Known rows, with every step that occurs:
N > H > D > P > Q > R: [  3 -17  14  10  13  32   0  12  15  21   5  -1  -2   0   6  23 -20  25
  29   3  11 -10   7   0  -4 -15  25 -22  -4  14  -2   1  11  16   1  47
  13  -9   1 -32 -18]
N > H > D: [  6 -16  17   1  10  29   9   2   6  15  -4   2  -6  -1  11   0 -18  20
  17   1   2 -16   0   6  -7  -2  21 -20   1  10   1  -3  13  18   4  35
 -18  -4   7 -29 -19]
L > C > F > N: [ -3 -19  19 -18  -6  21   1  -8 -16   9 -12  -6  -8 -10  -3  -5 -14   1
  21  11  -1  12 -10  -4  -3 -13  18  -1   3 -20   9   2  -2 -10  -5 -25
  -5  -1   0  -1  -8]
D > H > N: [ -2   9   4  -3   0 -15   0  -4  -6 -14  10   9  10  -8  -1  15  -3   9
   6 -22   0   9  14 -14 -10 -23   9  -2   1  17   7  21  -5   3   4   1
  -5  -5   0 -29  -5]
P > Q > R > D > H: [ -5   0   5  18   8   4  -6   7  28  10  16 -10 -11   0 -11  43   5  15
  17 -21  10  22  17  -1   9 -15  18   5   3   0  10  21 -14 -16  -2  34
  13 -19  -7  -1   1]
F > N: [  1   2   7 -14   1  14  -1 -10  -1   4  -6  15   4  -5   5  11 -15   6
  26  21  -2  22  -8   1  -1  10  12 -12   7   1  -6   5   2  -5  -7  19
 -13  -9   4  -3 -24]
Q > R > D > L > C: [ -3   7 -17   8 -12   0  -5 -12   7  13   2 -21 -10  -4  -8  13  -4   8
  18  -5   5  21   1  -1  10  32  -8   1  -9  -5   3  14  -9 -11 -10 -21
  -7 -15  -1 -12  22]
N > H: [  4 -17  11  -5   3  17  11   3   3  -3  -3   2   4 -16   7  -3  -4  30
  12   1   1 -14   7   0  -6   3  12 -11  -2  11   6  -7   8  13   3   9
  -1  -5   1 -18 -19]
Q > R > D > F > N: [  1  14  -7   8 -10  -1 -13 -13   9   6  11 -11  -2  -4  -8  28  -3   9
  34  -4   3  21   6  -4   7  32   5   0  -3   0   2  17 -13 -13  -6  -2
   5 -19  -1 -15  18]
N > H > D > P: [  7 -17   9   8  10  29   5   8   3  15  -1   5   4  -2   9  10 -19  23
  23   7   4 -20   5  -4  -9  -5  19 -19  -3  17  -2  -2  13  23   4  29
   0  -3   4 -34 -18]
L > C > H > D: [ -5 -11  13  -8  -1  24   5  -3  -5   8  -9 -13 -32  -4  -1 -14 -15 -17
   6  16   0   4 -10  -8  -3 -26  16   4  -2 -15   3   6  -1  -5   5 -21
 -27   5   7  -7  -4]
F > N > H > D > P > Q: [  5 -14  17  -6  13  36   3   0  10  16  -3  21   4  -7   9  26 -26  25
  46  22   4  13  -2   1  -6  -5  29 -25   6  11  -4   9   8   7  -3  52
  -9 -14   4 -25 -39]
R > D > H > N: [  9  17 -12  22  -4  -8   8 -11  -1  -9   6  10   6   1   2  22   3  23
  23 -23 -11  -2  20 -17  -8  16   6  11  12  18  12  31 -14   0  11 -18
 -42  -9   2 -25   0]
L > C > H: [ -7 -11  10 -13  -6  17   6  -2  -7  -7  -9 -13 -25 -14  -3 -17  -6  -9
   4  17  -1   6  -6 -12  -2 -23  10  11  -4 -13   6   3  -4  -7   4 -40
 -11   4   3   0  -4]
F > N > H > D > R: [  5 -11  18 -11   8  39   1 -11  -1  15  -8  21  -2  -8   9  15 -25  20
  42  28   3   9  -4   2  -6   6  27 -29   3   7  -5  -1   9   9  -4  41
 -24 -13   7 -28 -32]
C > H > D > P > Q: [  3  -4  15  23  12  13 -17   8  17   5  -3   6 -11  20  -1   2 -19  -4
  14   9   0   7   1 -10  -7 -10  36  14   4  13  -5   6  -5  11  14  27
   9  -4   9 -11   4]
C > L: [  7  -9   6  16   1 -11  -6   2  15  -4  -7   2  12  11   4  -9  -5  14
  12   0  -7  14  -2   1  -7  40  13  11   9   2   3  -6 -12   1   5   2
  14  -2   5 -11  18]
L > C > F: [ -3 -21  16 -11  -7  14   2  -2 -17   8  -9 -13 -10  -7  -6  -9  -7  -3
   7   1   1   1  -6  -5  -3 -20  12   5  -1 -20  12  -1  -2  -7  -2 -35
   1   4  -2   0   4]
L > C > F > N > H > D > R: [  0 -27  25 -15  -3  39   2  -9 -18  18 -11  -2 -13 -11  -3   1 -20   6
  31  18   4   5  -7  -5  -6 -19  26 -12  -1 -17   7  -4   2  -1  -4 -11
 -11  -4   1 -17 -10]
F > N > H > D > P: [  5  -9  14  -9   9  34   1  -5   2  14  -7  19   6  -6  11  16 -28  21
  44  24   1   7  -5  -1  -8   7  26 -25   5  13  -7   5  10  11  -3  40
 -13 -11   7 -27 -36]
P > Q > R > D > F: [ -2  -4   5  19   5   1  -1   5  29  12  19  -6  -8  -3 -13  44   5  17
  23 -15  13  22  16   2  10 -12  13   3   4  -4  12  22 -18 -20  -1  30
  20 -20 -10  -3   8]
H > N: [  3   4  14   6   1   1   5  -8  -5   5   3  24   4   6   6   4 -17  21
  27   2   3   6  -6   8  -5 -19  -2 -20   7  -5   2   9   3  -5   4  15
  -3  -3   0 -16 -16]
L > C > H > D > P > Q: [ -5 -15  11  -1   3  26   5   6   1  10  -4  -9 -27  -4  -4   2 -14 -11
  13  18   5   6  -4 -12  -3 -40  20   5  -3  -9   3  12  -4  -5   6 -13
  -7   2   3  -8  -7]
R > D > L > C: [  8  -4 -28  15 -12  -6  24 -14   1   2  -8   1   2 -12  -4   7   4  20
  15  -6  -7   5   5 -10  -1  38 -19  10   5   3  13  28 -18  -6   2 -50
 -48  -7   0 -15  16]
Q > R > D > F: [  0  13 -10  13 -11  -7 -13 -10   9   5  14 -17  -3  -2  -9  25   2   7
  24 -11   4  13  10  -4   7  27   1   5  -6  -1   3  14 -14 -11  -4  -9
  10 -16  -3 -14  27]
C > F > N > H: [  8 -19  33  -3   2  15 -16  -8  -5   4 -14  10  19   5   1  -4 -19  28
  30  -1  -5  12  -3   2 -11  27  41   0  11   4   6 -10   3  10   1  17
  13 -12   4  -8  -9]
N > H > D > F: [  8 -19  15  -1   5  15  14   0   7   9   3   4   3 -10   5   9 -14  21
  22  -4   4 -15   6   0  -8  -2  18 -17  -1  11   7   6   3  14   6  23
 -11  -5   4 -40  -6]
N > H > D > R > Q: [  6 -16  19   5  14  35   7  -2   7  17   0   7  -3  -5   8  16 -19  20
  23  12   5 -15   8   4  -9  -3  27 -19   0   8   2  -4  14  24   7  30
 -27  -4   1 -36  -9]

Rows:
[  5   0  18   8   3   3 -10  -8  12  -2  -4   9  -7  11  -1  -5 -20  -8
  19   8  -4  17  -3  -8  -9   9  35  12   6   8  -2  10 -11   5  13  16
 -10  -5  12 -19  11] -> C > H > D > F > N
[ 11   4 -20  37   2   5   2   6   9   3   7  12   9   4  -2  38   8  27
  31  -4  -2  -6  21 -17  -2  10   2  12   9  15   5  24 -15   0   9  -7
  -5  -9  -5  -8  -1] -> R > D > P > Q
[  4  -6   2  21  15  19  -5  14  14  31   8  10  -5  18   0  31 -18  -5
  21   2  10  -3   1  -2  -3 -29  15 -11   2   7  -7  15   2   9   3  48
   6  -3   1 -19  -3] -> H > D > P > Q
[  4  -5  10  14   4   0  -7  -6  14   2 -12   4 -10  16  -2 -19 -22  -5
   2   4  -4  17  -8  -4  -7  22  23  15   3   9  -2   6  -6  11  10  10
 -13  -4  13 -15  17] -> C > H > D > L
[ -1  -8  12  13   6  10   2   3  29  12  16   0  -4 -10  -8  47  -1  30
  38  -9  13  25  16   3   8  -7  22  -5   5  -1  12  22 -15 -18  -2  39
  15 -24  -8 -10  -7] -> P > Q > R > D > F > N > H
[  3   3  23  12   2   2 -10  -7   4 -12  -6  16  -5  12   3 -16 -18  14
  18   7  -4  16  -4  -3  -9  -1  24   9   8   3   1   2  -3   2  15   6
   3  -3   8  -8  -6] -> C > H > N
[  2   8  -4   6 -10   3  -9 -12  10   5  10 -12   0  -9  -5  27  -4  19
  37  -2   3  17  10  -4   5  33   9  -3  -4   4   4  15 -11 -10  -5   1
   5 -20  -1 -21  11] -> Q > R > D > F > N > H
[  2   2   5   9   7  14  -6  -7   0   4   8  11   8 -10  -8  32   0   2
  13  22   6   3  15  -2  -5  -7  13   0  -1  -2   3  -2   1  13   5  -7
 -17  -1 -12 -15  18] -> D > R > Q
[  6  -2   8  -1   3   4   5 -10   7  20   6  13   0   5   0  22 -20 -11
  28   5   3   9  -5   1  -4  -2  13 -14   5   2  -1  22  -7   0   0  30
 -20  -5   6 -31   7] -> H > D > F > N
[  5  -9  22 -11  13  38   3 -12   6  15  -6  20   4  -9   9  23 -29  21
  44  29   1  12  -3   6  -8  10  32 -25   9   7  -3   4  12  13  -1  39
 -35 -11   3 -29 -30] -> F > N > H > D > R > Q
[  8  15 -18  19  -4  -9   4  -7   1 -12   4  -2   3  -3  -1  19  12  13
  10 -24 -12  -5  23 -21  -6  24   6  21   8  21  11  27 -16   3   9 -27
 -41  -8   3 -17   7] -> R > D > H
[ -2  -3   8  14   6   6  -2   2  29  13  17  -1  -7  -5 -11  47   0  19
  34  -9  11  30  14   3  10  -9  17  -2   6  -4  10  25 -18 -22  -3  35
  18 -23  -8  -4   0] -> P > Q > R > D > F > N
[ -8 -13  11  -2   2  28  -2   5   4  14  -2 -16 -31  -4  -5   5 -17 -13
  16  16   8  12  -6 -10   1 -39  21   1  -7 -12   1  10  -3  -7   2  -9
   2  -2   2  -8  -4] -> L > C > H > D > P > Q > R
[ -1 -17  -8  -6 -12 -12  19 -11  -3  -4 -12   4   3 -19 -10 -14 -12  12
   7   3   2  25 -10  -6  -4   7 -15   2  -5  -3   9  18 -12  -4   0 -42
 -13  -4   0 -20  13] -> D > L > C > H > N
[  0  16 -15  20  -6   5 -22  -1   6  11   9 -16  -5   7  -5  25  -2   7
  25   0   4   8   8  -8   7  23   2   3  -8   5  -6   7  -4  -3  -5  -2
  17 -14  -2  -9  14] -> Q > R > D > P
[ -2   8  -7  14 -11   0  -9 -15   8   9   0 -13 -12  -1  -7   7 -12  14
  27  -2   3  27  -2  -1   6  31   0   2  -6  -4   3  15 -11 -11  -4 -16
  -6 -17   1 -16  19] -> Q > R > D > L > C > H > N
[ -3 -19 -12  -9 -11 -13  18  -8  -1  -7 -13  -4   1 -21 -11 -15  -6   5
  -3   2   2  23  -7  -9  -3  12 -15   9  -8  -1   9  14 -14  -4  -3 -47
 -10  -3   0 -14  20] -> D > L > C > H
[  4  -9  19 -13   9  34   4  -9   3  15  -9  16   1  -6  12   9 -27  18
  39  22  -1  10  -8   5  -6  11  26 -26   7   7  -4   4  11   7  -4  42
 -25 -10   9 -24 -37] -> F > N > H > D
[  2 -11  19  -7  11  38  -4  -1  12  21  -1  13   1  -6   7  29 -29  25
  49  22   7  17  -3   3  -2  -2  31 -28   4   9  -6   7   9   5  -7  56
   0 -18   4 -25 -37] -> F > N > H > D > P > Q > R
[ -4  -3   7  20   8  10  -5   7  29  16  14  -7 -14   5  -9  39   2  16
  20 -12  12  21  12   6  11 -11  15   0   5  -7   9  16 -11 -18  -3  37
  14 -18  -7   4  -1] -> P > Q > R > D
[ -4  19 -10  10  -6  -2 -19  -7   9   4  11 -23 -10   1  -6  22   2   3
  14 -17   1  14  12  -9   6  24  10   8  -6   7   1  13  -8  -6  -5  -3
  -2 -16   1 -13  16] -> Q > R > D > H
[ -2  16  -7  15  -6   5 -17  -8  10  12   7 -19 -13   7  -4  16  -3   6
  20  -5   2  12   4   1  10  28   4   2  -4  -3  -2   6  -4  -9  -6   1
   0 -14   1  -4  14] -> Q > R > D
[  2 -30   0 -14 -11  -4  18 -11  -6   4 -17   1  14 -24 -10  -8 -13  23
  14  -1   2  22  -8  -3  -5  20  -5  -3  -4  -2  12  12  -9   0  -8 -35
  -8  -9  -3 -21  10] -> D > L > C > F > N > H
[  2 -18  12 -20   4  32  15 -12   2  16 -13  13  -2 -16   9   8 -29  20
  38  23   1  15 -11   3  -5  11  17 -27   3   4  -1  11   6   4  -7  24
 -33 -11   6 -29 -32] -> F > N > H > D > L > C
[ -5 -10  15  -8  -5  17   9  -7 -10  -4  -8  -2 -22 -11   0 -13 -14   1
  15  17   0  10  -8  -8  -4 -32  11   0  -1 -16   7   7  -2 -10   6 -31
 -15   3   3  -8 -13] -> L > C > H > N
[ -4 -12  13 -13  -5  20   8  -7  -5   4  -7  -6 -24 -12  -3  -6 -17 -15
  19  20   1  14  -8 -11  -4 -24  19   2  -2 -13   5  13  -8  -9   3 -23
 -23   1   7 -15  -3] -> L > C > H > D > F > N
[ -1 -25  25 -17  -2  33   5  -6 -14  17 -13  -6 -12  -8   1  -4 -22   4
  28  12   0   5 -11  -2  -6 -15  26  -9   3 -17   8   1   4  -3  -4 -10
 -15  -2   3 -12 -14] -> L > C > F > N > H > D
[  1  -2   4  20  13  21 -12  13  16  34  11   1  -9  20  -1  34 -21  -7
  24   4  13   2  -1   0   2 -28  17 -14  -3   5  -9  12   4   6  -1  54
  14  -6   0 -19   1] -> H > D > P > Q > R
[  6 -30  15  -2   3  21  14  -2   4  17 -11  -1   0  -7   4  -6 -22  24
  18  -3   3  -7  -3   4  -9   7  16 -16  -1   6   8   2   6  16   1  11
 -18  -6   5 -36  -4] -> N > H > D > L > C > F
[ -2   6 -12  11 -12  -1 -11 -12  10   6  -1 -22 -13  -3 -10   5  -7   7
  18  -3   2  25   0  -4   7  36   1   9  -8  -1   3  12 -11  -9  -6 -23
  -8 -15   1 -11  24] -> Q > R > D > L > C > H
[  7 -18  15   4   9  37   4   0   1  16  -2   8  -7  -4   6   7 -15  20
  21  11   7 -18   6   0  -7  -9  22 -25  -6  10   0  -9  10  20   4  34
 -17  -6   4 -37 -11] -> N > H > D > R
[  3 -16   4  -2   1  11   8 -11   1  31 -12   5  -8   8  -1   0 -30  -6
  16   4   3  17 -17   6  -4   9   7 -12   2  -6   1  16  -1   3  -6  11
 -31  -4   7 -26  11] -> H > D > L > C > F > N
